Known rows, with every way that one mark hangs from another
varo[zore[tetuk vamog]]: 4.63 0.63 3.37 -1.56 0.90 -0.28 -5.53 -0.42 1.32 -1.59 0.79 1.37 3.06 -1.36 -2.31 -1.40 1.57 -1.22 2.53 -0.17 4.76
zore[sopi tetuk vamog varo]: 0.80 -0.78 -0.41 -0.33 1.86 -0.07 -0.76 0.52 1.18 0.41 -0.60 1.65 -3.27 -3.22 2.06 -3.23 -0.35 -4.82 -0.26 0.85 2.76
zore[tetuk vamog]: 2.69 0.21 2.14 0.02 0.46 -0.09 -4.93 -2.71 2.85 -1.78 0.98 3.11 0.18 1.26 -3.04 -2.55 2.13 -1.98 0.65 0.94 4.66
tetuk[zore[varo]]: 0.71 -3.80 4.35 -1.49 -2.93 -1.39 -0.82 0.52 -0.29 -0.32 2.45 4.66 0.21 0.54 2.23 -2.41 2.81 1.12 0.15 -1.21 2.37
tufi[zore[sopi varo]]: -1.71 -4.33 -2.15 -0.28 -2.08 -1.95 1.57 -0.08 1.49 -3.10 -1.40 3.32 -1.00 0.61 -0.78 -1.29 0.13 -0.18 0.16 -1.47 -0.15
dere[fazud[zore]]: -0.48 -3.25 5.29 1.30 -5.51 -4.47 -2.50 -7.90 2.40 -4.98 2.44 2.58 4.18 2.87 -7.37 -4.00 6.85 4.91 0.79 -4.50 4.73
fazud[zore[sopi tetuk vamog varo]]: 0.62 -0.05 0.50 1.30 1.71 -0.28 -0.44 -1.14 0.44 0.78 -1.42 -0.04 -2.13 -4.76 1.42 -3.04 0.62 -1.81 1.73 -1.75 1.13
fusa[vamog zore[tetuk varo]]: 1.21 -3.13 3.94 0.21 0.84 -0.92 -2.61 3.77 1.45 -0.90 0.52 1.22 3.31 -0.84 -4.62 -2.70 -0.84 3.71 -1.76 2.20 4.71
vosun[tufi]: -0.67 -4.55 -1.40 -1.32 -4.31 -4.97 -1.17 -5.35 3.09 -7.56 3.59 4.67 2.32 5.43 -1.71 -3.32 1.24 3.43 -0.14 0.87 5.59
tetuk[zore[vamog]]: 3.63 1.18 4.55 -2.60 -1.22 -0.17 -4.26 -1.58 1.50 1.28 2.87 4.27 -0.17 1.44 -1.04 -3.49 4.19 1.28 0.56 -1.36 1.35
varo[zore[sopi tetuk vamog]]: 4.05 0.78 0.70 -3.27 2.42 -0.38 -3.04 0.38 1.22 -1.79 0.71 0.11 1.14 -3.09 -0.38 -2.81 0.90 -2.58 2.32 -0.47 3.10
vomum[zore[sopi tetuk varo]]: 0.76 -3.55 1.50 1.06 -0.37 -0.92 1.41 0.96 1.71 -4.01 1.15 1.53 1.25 -3.46 2.23 -2.64 1.25 -4.07 2.24 1.34 2.98
vomum[zore[sopi vamog varo]]: 0.59 0.36 2.48 -0.20 -1.76 -1.55 0.72 0.80 1.94 0.00 0.53 1.16 -0.59 -3.07 1.25 -3.74 1.55 -2.97 0.96 -0.77 0.84
fazud[zore[varo]]: -1.90 -3.95 3.37 1.29 -4.53 -3.43 0.04 -2.55 -0.05 -2.83 -0.14 2.47 1.87 0.64 -1.59 -1.80 2.57 3.22 1.24 -3.42 3.08
vomum[zore[sopi tetuk vamog]]: 3.57 1.34 1.65 -0.10 1.44 0.21 -2.23 -1.18 3.63 -2.42 1.56 1.06 0.83 -2.38 -0.98 -3.82 2.75 -3.77 2.46 1.04 2.04
tufi[vosun zore[tetuk vamog]]: 2.99 -0.39 -3.02 1.83 0.03 -1.38 -6.44 -4.80 2.77 -1.40 -1.32 5.14 1.74 3.10 -3.95 -1.60 -0.38 0.76 3.80 1.94 0.03
dere[vomum]: 0.48 -2.61 4.65 -1.22 -3.78 -4.81 -1.49 -4.97 0.93 -5.08 3.04 3.71 4.00 6.30 -6.57 -1.76 5.93 4.00 -0.42 -1.91 4.19
zore[vamog]: 1.23 0.29 2.76 -1.40 -2.67 -1.98 -3.84 -3.17 2.64 -1.60 1.12 3.70 0.39 3.18 -4.01 -3.12 2.87 0.42 -0.31 -1.09 3.77
fazud[zore]: -0.53 -2.90 3.29 0.05 -4.24 -3.51 -1.80 -4.98 1.47 -5.03 1.12 2.76 3.49 3.26 -4.65 -2.46 4.48 4.71 1.99 -3.83 3.47
zore[sopi tetuk varo]: -0.77 -4.61 -0.58 -0.34 0.20 -1.23 1.02 0.11 0.89 -3.46 0.35 2.37 -1.40 -1.49 2.17 -2.90 0.13 -3.55 0.15 0.93 4.25
fusa[zore[sopi tetuk vamog varo]]: 2.32 -0.46 2.05 -0.78 2.95 0.48 -2.10 1.92 1.48 1.47 -0.60 1.06 -1.63 -2.79 -0.65 -3.52 -0.26 -1.93 -1.66 1.20 4.03

Rows
2.87 1.26 1.90 -4.18 0.34 -0.22 -1.91 -0.72 1.55 0.94 2.73 3.04 -2.08 -0.44 0.74 -4.79 3.36 -0.27 0.28 -1.45 -0.25 | tetuk[zore[sopi vamog]]
0.44 -1.95 1.94 -4.01 -0.43 -2.91 -0.98 1.65 2.79 -3.06 2.03 0.90 3.10 1.82 -7.13 -5.23 1.04 5.99 -2.13 -0.31 2.23 | fusa[vamog zore[sopi]]
-2.04 -5.35 -6.05 -0.11 -2.25 -3.80 2.40 -1.81 2.30 -5.40 0.15 3.44 -1.11 1.21 1.64 -1.87 -2.03 1.61 0.11 0.28 0.45 | vosun[tufi[zore[sopi varo]]]
1.47 0.17 2.11 -2.83 0.00 -0.14 -0.15 1.61 -0.04 3.23 1.39 2.54 -3.62 -3.09 4.01 -4.22 1.66 -1.68 -0.45 -1.37 -0.51 | tetuk[zore[sopi vamog varo]]
0.89 -1.35 -5.73 1.42 1.43 -1.26 -2.43 -1.62 1.11 0.72 -2.68 3.50 -1.70 -1.23 1.15 -2.37 -2.89 -2.14 2.80 1.87 -1.98 | tufi[vosun zore[sopi tetuk vamog varo]]
-0.04 -5.34 -3.25 2.93 -1.89 -2.55 -2.96 -2.66 0.80 -2.88 -1.66 5.45 2.24 2.19 -0.54 -0.54 -1.73 0.69 3.35 2.16 1.02 | tufi[vosun zore[tetuk varo]]
2.49 0.73 1.33 -4.58 -0.57 -2.35 -1.94 0.03 1.17 -1.64 1.05 0.50 1.47 -1.10 -1.48 -3.40 1.65 -0.35 1.39 -2.42 2.17 | varo[zore[sopi vamog]]
2.29 -3.31 1.58 -1.98 1.34 -0.79 -2.14 -0.77 2.67 -4.58 1.47 2.38 1.99 1.34 -3.94 -3.78 2.02 0.83 -0.69 1.08 5.38 | fusa[zore[sopi tetuk]]
0.84 -4.29 -5.96 0.11 -0.01 -2.67 -2.37 -4.31 2.28 -5.28 -0.56 4.76 1.99 2.89 -2.05 -2.60 -0.54 0.56 3.78 1.67 -0.45 | tufi[vosun zore[sopi tetuk]]
-1.60 -5.34 -3.42 1.50 -3.67 -3.72 -0.01 -2.34 2.18 -5.13 0.20 4.62 0.78 3.22 -0.26 -0.60 -1.30 3.09 0.20 0.38 2.15 | vosun[tufi[zore[varo]]]
2.00 1.42 2.36 -1.60 -1.61 -1.71 -0.96 -1.56 3.61 -2.26 1.87 1.61 0.92 -0.60 -1.97 -4.38 3.50 -1.57 1.58 -1.01 1.22 | vomum[zore[sopi vamog]]
0.80 -0.27 -5.89 -1.36 -0.30 -2.65 -1.09 -3.96 4.02 -3.90 0.43 2.98 -1.59 2.36 -1.69 -3.03 -0.78 1.73 0.31 0.04 -0.63 | vosun[tufi[zore[sopi vamog]]]
1.31 -0.39 -3.39 0.28 -1.85 -2.49 -3.53 -4.63 4.20 -3.73 0.70 4.15 0.40 4.17 -3.61 -1.67 -0.07 3.23 0.59 0.32 1.11 | vosun[tufi[zore[vamog]]]
1.19 0.83 6.73 1.19 -2.70 -4.22 0.41 -3.66 1.60 0.32 2.82 -0.08 1.94 -2.03 -3.85 -4.44 6.45 -0.16 -0.59 -2.42 1.46 | dere[fazud vomum[zore[sopi vamog varo]]]
1.36 -1.53 4.26 -1.35 -2.87 -4.50 1.19 -3.50 1.74 -5.83 3.77 1.59 4.60 2.58 -4.43 -3.18 6.50 2.19 1.54 -1.88 1.38 | dere[vomum[zore[sopi]]]
1.28 -0.84 2.37 1.33 0.23 0.16 -3.23 -0.20 1.28 0.61 -0.36 2.77 -1.42 -1.27 0.17 -1.83 0.32 -3.33 -0.06 1.06 4.35 | zore[tetuk vamog varo]
2.25 0.36 1.81 1.19 1.27 0.27 -0.38 1.27 2.09 -0.19 0.34 0.68 -0.70 -5.03 2.31 -3.16 0.85 -5.21 1.92 1.16 1.77 | vomum[zore[sopi tetuk vamog varo]]
1.45 -4.33 -3.48 1.66 -1.50 -2.59 -4.77 -5.05 2.33 -5.08 -0.38 5.93 3.86 4.88 -3.87 -1.29 0.17 1.96 4.02 1.97 1.23 | tufi[vosun zore[tetuk]]
